In the rows, zero is written as 128.
Known rows, with every step that occurs:
K > J > Q > S > N: [144 162 125 150  60 125  91  93 127 126 107 139 106 189 141 102 106 128
 142 115 140  78  92 104]
J > K > S > Q: [189 105 143 162 144 139 176 116 126 118 149 127  81 148 165 143 112 120
 116 127 104 124 132 128]
J > Q > S > N: [109 167 109 155  47 123 125  97 111 132 111 107 120 161 121 111 107 130
 131 131  95  95  81  89]
Q > M > N > S > K > J: [178 118 132  72 182 138  62 125 174 131 122 134 145  92 122 148 135 133
 229 120 251 151 127 188]
J > K: [114  85 103 114 142 125 158 150 112 130 136 119  84 146 141 129 110 134
 126 135  88 150 137 109]
N > M > Q: [ 89 159 108 112 160 115 152 174 125 128 128 136 191 121 112 106 166 129
  93 149  63 142 135 132]
S > N: [ 95 132 106 145 125 121 118 128 105 148 133 116 126 161 130 108 121 118
 107 108  90 122  87  86]
S > Q > J > K: [159  16 167 131 131 119 168  96 119 117 153 138  94 135 138 136 119 119
  83 137 118 126 173 107]
S > Q > M > N: [128 114 155 111 145 118 108 132 121 129 130 114 182 107 103 139 155 110
 137 133 180 159 164 152]
Q > J > K > S > B: [159  63 169 166 129 132 142 116 108 114 155 148  63 181 145 142  96 134
  75 115  98 108 114 120]
N > M > Q > J: [103 101 144 118 136 108 143 149 130 122 135 152 195 134 106 112 150 129
  79 149  67 123 146 126]
J > K > S: [163 123 111 151 125 138 156 138 128 125 135 126  71 172 158 138  89 135
 140 121  80 131 111 127]
B > F: [ 86 136  87 135 125 132 148 161 114 139 108 114  77 107 151 122 134 122
  88 115 130 145 175  94]
K > S > Q: [163 158 147 167 136 139 133 120 141 130 146 141 108 132 157 136 123 111
 106 106 105 127 117 131]
S > K > J > Q > M: [213 156 127  78 130 137  87 174 118 125 137 139 110  65 105 126  90 148
 192 139 202 127 195 146]
Q > M > N > S > K: [145 135 116  80 160 136  96 131 156 137 123 107 165  71 103 155 137 134
 223 135 210 166 110 171]
M > N > S: [ 64 119 115 115 172 132 106 117 154 148 124 111 143 126 138 145 149 115
 172 113 138 155  93 144]
K > J > Q > M > N: [127 140 147  89 143 123  73 160 107 129 125 123 144 133 107 128 115 130
 189 122 195 123 198 154]
K > J > Q > M: [163 146 134  93 122 130  97 158 122 126 130 143 127 122 108 125  90 138
 171 125 164 126 204 140]
J > Q: [ 85 160 114 116 122 130 129 162  97 143 136 115 105 100 118 124 102 130
 129 129  88 129 149 100]
M > Q > S: [ 65 176 126 128  74 120 126 132 138 116 124 147 162 137 114 122 137 133
 110 125  97 154  50 127]
J > Q > M > N > S: [100 139 128  87 150 133 117 122 133 140 123  93 172  87  95 152 122 130
 220 141 161 141 155 159]
K > J > Q > S: [134 170 125 127  67 130  85 121 143 119 111 153  90 156 148 120 103 132
 153 120 143 108 130 129]
Q > M > N > S: [101 117 122  90 152 129 102 119 163 143 116 110 179 128 108 152 142 123
 200 123 166 165 128 168]
J > Q > M > N > S > B: [ 88 125 152 102 170 134 113 128 109 135 132 101 161  77  85 150 149 132
 171 133 182 142 150 161]
J > Q > S > B: [ 90 162 128 144  74 127 116 130 106 122 120 132  98 116 123 121 128 138
  88 130 112 124 100 114]
Q > M > N > S > B > F: [ 82 105 125 121 176 136 127 126 124 130 106 103 133  86 120 151 177 124
 121 118 223 154 173 155]
K > S > N > M > Q > J: [154 129 161 174 119 117 145 103 124 124 141 141 197 195 120 106 130 123
  84 128  53  70  82 120]

Rows:
[163 113 145 106 153 137 148  90 182 129 135 136 167  87 118 152 136 118
 159 129 161 162 155 160]  N > S > Q > M
[145  62 170 132 146 131 140  59 171 132 152 153 136 112 138 151 134 108
 117 116 130 131 134 128]  N > S > Q > J
[134  67 170 137 122 119 123  97 133 129 151 152 123 119 127 130 128 109
  70 114 113 132 150 109]  S > Q > J
[110 184 113 116  82 126 112 146 134 115 126 146 149  82 107 121 137 143
 130 140 138 156  41 129]  M > Q > S > K
[173 156 105 115  82 132  61 133 173 115 109 166  80 131 160 121 117 138
 151 118 189 134  90 140]  Q > S > K > J
[142 173  93 151  59 117 140  99 131 127  91 110 153 169 132  99 136 133
 122 164  80  78 120 108]  J > Q > S > N > M
[141 133 129  98 187 143  75 131 127 139 131 117 105  66 138 140 132 129
 221 122 215 117 128 156]  M > N > S > K > J > Q
[ 79 113 104 144 178 144 156 127 134 136 116 124  78  82 153 137 162 123
  76 105 156 140 147 116]  N > S > B > F
[167   4 169 127 154 131 180  55 157 120 154 137 104 122 145 156 121 116
 127 139 128 128 141 125]  N > S > Q > J > K
[121 145 130 117 137 132  95 153 110 134 137 143  88 130 138 117 103 127
 140 110 131 114 171 116]  K > J > Q
[155 122 141 109 130 125 136 129 139 128 139 134 159  99 111 133 130 119
 117 132 148 163 172 137]  S > Q > M
[ 84 144  98 160  86 129 129 131 123 119  95 134  71 120 155 123 159 129
  37 116 158 138 128 105]  Q > S > B > F
[ 43 102 117 142 188 138 129 127 115 140 108 103  98  91 148 141 186 116
  93 102 192 141 140 130]  M > N > S > B > F
[ 83 167 127 136 115 115 136 143 136 108 111 152 181 125 116 105 187 137
  48 152  92 138  92 147]  N > M > Q > S > B
[172  68 148 153 106 132 146 109 133 121 147 140  73 192 151 146  73 134
 122 120  80 110 124 120]  Q > J > K > S
[229 107 149 139 129 138 176 114 139 110 144 128 111 136 135 151 104 128
 151 140 139 135 162 155]  J > K > S > Q > M
[177 151 117  98 171 152 100 128 147 136 142 139  82  59 141 137 107 139
 203 122 186 119 142 143]  N > S > K > J > Q
[ 97  47 161 114 132 114 168 129  97 115 159 139 133 146 102 129 109 135
 100 136  82 138 118 109]  M > Q > J > K
[ 68 127 104 148 148 132 143 168  92 134 117 122  69  95 145 121 159 124
  31 102 149 145 175  94]  S > B > F
[ 94 146 134  92 125 122 104 164  91 138 125  95 162 106  84 134 118 129
 179 141 151 142 175 137]  J > Q > M > N
[ 94 102 148 128 188 133 125  91 153 141 136 115 151  99 142 146 172 100
 149 118 161 146 111 148]  M > N > S > Q
[167 159 121 101 144 138  85 171 105 133 141 140  77  72 134 117  98 137
 159 125 173 116 161 122]  S > K > J > Q
[129 133  90 142 139 116 134 136 130 142 111 114 156 174 140  94 151 123
  96 143  76 108 129 104]  S > N > M
[141 183  97 112  98 120 135 151 153 110 105 142 180  92 117 110 163 146
 124 172 116 141  84 148]  N > M > Q > S > K
[137 189 125 173 139 124 149 136 119 130 133 124 192 179 129  99 148 125
 106 132  52  91  73 126]  K > S > N > M > Q
[135 108 114 175 151 144 180 150  93 117 124 114  23 137 170 138 129 136
  61 114 131 118 159 111]  J > K > S > B > F
[136  87 173 149 120 126 167 119 111 110 163 145 124 172 123 141  90 137
 115 120  74 117  91 121]  M > Q > J > K > S
[ 73 173 128 152  73 113 127 106 114 123 123 131 174 170 108 106 138 126
 104 120  94 123  15 103]  M > Q > S > N
[ 97 179 103 124  87 113 144 144 160 112 102 147 194 148 125 108 165 135
 100 156  77 138  93 144]  N > M > Q > S
[170 167 100 175 123 129 135 126 142 139 111 120 140 202 158 106 132 124
 113 127  62  87 102 119]  K > S > N > M
[ 87 127 127  96 130 117  92 157 122 138 118 108 169 138 100 135 133 125
 162 125 159 165 146 146]  Q > M > N
[168 119 116 177 122 133 160 112 108 132 138 108  85 212 155 123  88 128
 136 117  76  98  71 105]  J > K > S > N
[135 155 117  96 104 128 132 164 107 134 131 114 141  93  89 132  94 139
 159 139 119 142 183 124]  J > Q > M
[107 101 150 138 132 104 146 114 112 128 138 137 209 171  99  97 150 123
  72 141  62  90 107 102]  S > N > M > Q > J
[145 180  99 115  59 134 108 139 125 126 115 120 100  69 120 128 104 147
 161 149 142 128 105 113]  J > Q > S > K
[217  63 132 173 109 121 166  91 136 121 130 119 117 233 154 119 104 131
 111 148  59  65 126 114]  Q > J > K > S > N > M
